Every row comes from one small tree of marks. The marks that hang from a mark follow it in brackets, in the order of their numbers. Every link used is in the known rows. Which tree was each row made from?
Known rows
z23(z820(z59(z92))): [ 0.05  0.04 -0.29  0.13  0.04 -0.22 -0.32 -0.03  0.09  0.11  0.14 -0.17
 -0.27  0.24 -0.19  0.15 -0.04  0.08  0.01]
z59(z92 z820(z23 z310)): [ 0.26 -0.22  0.02  0.23 -0.39  0.06 -0.07  0.02 -0.05  0.35  0.07  0.23
  0.10  0.28 -0.14  0.41  0.11  0.42 -0.02]
z92(z59): [-0.17  0.11  0.10 -0.05  0.14 -0.07 -0.21 -0.02  0.15 -0.02 -0.03  0.13
 -0.15  0.00  0.11 -0.06  0.05 -0.11  0.07]
z506(z8(z820(z23 z310) z942)): [-0.04  0.00 -0.16 -0.06 -0.45  0.07  0.04  0.10 -0.04  0.11 -0.07  0.43
 -0.34  0.17 -0.22  0.50  0.45  0.38  0.07]
z8(z506 z820(z23 z59 z310)): [ 0.04  0.13 -0.16  0.12 -0.17  0.12 -0.07 -0.03  0.18  0.27  0.33 -0.12
 -0.64  0.22 -0.11  0.61  0.43  0.36 -0.27]
z820(z59(z92) z310): [ 0.16 -0.03  0.02  0.16 -0.01 -0.10  0.02 -0.02  0.01  0.23  0.22 -0.12
 -0.16  0.30 -0.01  0.49 -0.01  0.32 -0.07]
z942(z8(z506 z820(z23 z59 z310))): [-0.04 -0.17 -0.23  0.10 -0.29 -0.01  0.12 -0.01  0.19  0.29  0.28 -0.09
 -0.62 -0.22 -0.09  0.48  0.33  0.45 -0.21]
z820(z23 z59 z310): [-0.05  0.06 -0.09  0.13 -0.07 -0.16  0.10 -0.01  0.15  0.22  0.36  0.15
 -0.27  0.24  0.00  0.66  0.15  0.42 -0.29]
z8(z506 z820(z23 z59(z92) z310)): [ 0.17  0.00 -0.18  0.18 -0.23  0.21 -0.21 -0.02  0.06  0.33  0.28 -0.20
 -0.43  0.29 -0.20  0.55  0.37  0.39 -0.28]
z506(z8(z820(z23 z59) z942)): [-0.07 -0.01 -0.18  0.00 -0.28  0.00 -0.31  0.06  0.10  0.05 -0.12  0.26
 -0.37 -0.16 -0.24  0.54  0.37  0.18 -0.03]
z8(z506 z820 z942): [ 0.09  0.26  0.00  0.05 -0.20  0.34 -0.30  0.01  0.00  0.09 -0.04 -0.26
 -0.49  0.02 -0.19 -0.04  0.47 -0.09  0.01]
z820(z23 z59): [-0.07  0.00 -0.13  0.12  0.01 -0.10 -0.21 -0.02  0.18  0.11  0.21  0.08
 -0.10 -0.05 -0.06  0.41  0.06  0.15 -0.32]
z942(z8(z820)): [-0.06 -0.33 -0.08 -0.10 -0.20 -0.09  0.28  0.00  0.09  0.02 -0.11 -0.05
 -0.23 -0.39 -0.04  0.05  0.15  0.18  0.12]
z942(z8): [-0.07 -0.31 -0.08 -0.03 -0.12 -0.12  0.17  0.02  0.04  0.04  0.00  0.02
 -0.05 -0.43 -0.01 -0.07 -0.06  0.12  0.03]
z59(z820): [ 0.13 -0.06  0.11  0.13 -0.14 -0.04 -0.10 -0.01  0.08  0.13 -0.10  0.06
 -0.06 -0.10  0.02  0.14  0.04  0.03  0.13]
z8(z506 z820(z59)): [ 0.07  0.14 -0.08  0.09 -0.01  0.13 -0.29 -0.05  0.17  0.13  0.11 -0.36
 -0.56 -0.09 -0.06  0.29  0.28  0.00 -0.11]
z820(z23): [-0.07 -0.06 -0.15  0.03 -0.12  0.04 -0.07  0.02  0.02  0.04  0.09  0.20
  0.11  0.03 -0.09  0.12  0.08  0.13 -0.21]
z820(z310): [ 0.03  0.07  0.02  0.02 -0.07 -0.04  0.29  0.01 -0.01  0.11  0.15  0.07
 -0.18  0.30  0.07  0.24  0.08  0.26  0.02]
z59(z92 z820): [ 0.29 -0.22  0.10  0.20 -0.21  0.06 -0.29  0.00 -0.07  0.19 -0.13 -0.02
  0.17 -0.03 -0.11  0.09 -0.04  0.07  0.15]

Write each row's tree
[ 0.01 -0.22 -0.15 -0.03 -0.24  0.13  0.04 -0.01  0.06  0.10  0.00 -0.22
 -0.39 -0.46 -0.08 -0.05  0.22  0.13  0.03]
z942(z8(z506 z820))
[ 0.09 -0.09 -0.12  0.18 -0.13 -0.07 -0.06  0.00  0.02  0.28  0.32  0.09
 -0.05  0.35 -0.11  0.59  0.07  0.44 -0.29]
z820(z23 z59(z92) z310)
[ 0.05  0.32 -0.08  0.17 -0.25  0.20 -0.21  0.01  0.14  0.27  0.27 -0.12
 -0.73  0.25 -0.19  0.57  0.59  0.27 -0.25]
z8(z506 z820(z23 z59 z310) z942)
[-0.12 -0.38 -0.20 -0.07 -0.30 -0.07  0.24  0.02  0.09  0.07 -0.03  0.11
 -0.13 -0.36 -0.12  0.13  0.23  0.28 -0.04]
z942(z8(z820(z23)))
[-0.07  0.05  0.14  0.11 -0.13 -0.10 -0.10  0.00  0.23  0.23  0.07  0.40
 -0.25  0.18  0.11  0.37  0.21  0.25  0.04]
z92(z59(z820(z23 z310)))
[ 0.32 -0.16  0.14  0.20 -0.27  0.00 -0.01  0.02 -0.08  0.31  0.00  0.06
  0.01  0.26 -0.05  0.32  0.03  0.31  0.16]
z59(z92 z820(z310))
[-0.06 -0.22 -0.26  0.07 -0.23  0.03 -0.12 -0.02  0.20  0.20  0.16 -0.15
 -0.47 -0.51 -0.15  0.28  0.26  0.22 -0.23]
z942(z8(z506 z820(z23 z59)))
[-0.04  0.03 -0.17  0.01 -0.34 -0.05 -0.05  0.07  0.07  0.14  0.02  0.31
 -0.51  0.09 -0.18  0.74  0.44  0.41 -0.02]
z506(z8(z820(z23 z59 z310) z942))
[ 0.12  0.32  0.03  0.07 -0.27  0.29 -0.04  0.02 -0.02  0.18  0.09 -0.19
 -0.64  0.31 -0.13  0.20  0.54  0.15  0.04]
z8(z506 z820(z310) z942)
[-0.05  0.22 -0.22  0.09  0.05 -0.34  0.10 -0.02  0.20  0.15  0.32 -0.05
 -0.62  0.44 -0.02  0.44  0.10  0.29  0.04]
z23(z820(z59 z310))
[ 0.02 -0.13 -0.10  0.06 -0.20 -0.05  0.16 -0.03  0.17  0.24  0.21 -0.25
 -0.71 -0.27  0.00  0.39  0.26  0.34 -0.03]
z942(z8(z506 z820(z59 z310)))
[ 0.13 -0.25 -0.12  0.10 -0.24  0.03  0.06 -0.02  0.06  0.30  0.17 -0.30
 -0.54 -0.19 -0.10  0.35  0.20  0.38 -0.03]
z942(z8(z506 z820(z59(z92) z310)))
[ 0.24 -0.26 -0.03  0.22 -0.33  0.09 -0.35  0.01 -0.05  0.25 -0.06  0.17
  0.26  0.00 -0.20  0.20  0.03  0.17 -0.04]
z59(z92 z820(z23))
[ 0.05 -0.13 -0.21  0.03 -0.34  0.06 -0.42  0.06 -0.02  0.10 -0.14  0.21
 -0.20 -0.07 -0.32  0.50  0.32  0.22 -0.03]
z506(z8(z820(z23 z59(z92)) z942))
[ 0.01 -0.41 -0.19  0.04 -0.30 -0.15  0.22  0.00  0.10  0.25  0.15  0.02
 -0.28 -0.10 -0.13  0.53  0.21  0.55 -0.10]
z942(z8(z820(z23 z59(z92) z310)))
[-0.03 -0.29 -0.03 -0.09 -0.25 -0.13  0.52  0.01  0.07  0.12  0.01  0.01
 -0.36 -0.11  0.02  0.24  0.21  0.40  0.15]
z942(z8(z820(z310)))
[ 0.02  0.03 -0.20  0.04 -0.24  0.30 -0.22 -0.01  0.06  0.12  0.08 -0.09
 -0.28  0.00 -0.19  0.10  0.37  0.10 -0.20]
z8(z506 z820(z23))
[ 0.00 -0.01 -0.10 -0.09 -0.29  0.09 -0.14  0.08 -0.04 -0.03 -0.28  0.19
 -0.27 -0.11 -0.18  0.21  0.33  0.06  0.22]
z506(z8(z820 z942))
[-0.10  0.02  0.11  0.10 -0.09 -0.06 -0.36 -0.01  0.23  0.14 -0.04  0.35
 -0.11 -0.07  0.04  0.16  0.14  0.04  0.02]
z92(z59(z820(z23)))
[-0.02 -0.22 -0.22  0.02 -0.40  0.08  0.23  0.01  0.07  0.25  0.20  0.01
 -0.44 -0.18 -0.12  0.23  0.35  0.43 -0.12]
z942(z8(z506 z820(z23 z310)))
[ 0.03  0.22 -0.13  0.08 -0.30  0.36 -0.36  0.03  0.02  0.13  0.04 -0.08
 -0.38  0.07 -0.27  0.08  0.55  0.03 -0.18]
z8(z506 z820(z23) z942)
[ 0.11 -0.29 -0.14  0.09 -0.17  0.07 -0.18 -0.03  0.09  0.20  0.04 -0.36
 -0.40 -0.46 -0.15  0.14  0.14  0.14 -0.05]
z942(z8(z506 z820(z59(z92))))
[ 0.00 -0.18 -0.13  0.05 -0.13 -0.01 -0.06 -0.04  0.18  0.14  0.09 -0.31
 -0.56 -0.51 -0.05  0.19  0.20  0.11 -0.06]
z942(z8(z506 z820(z59)))
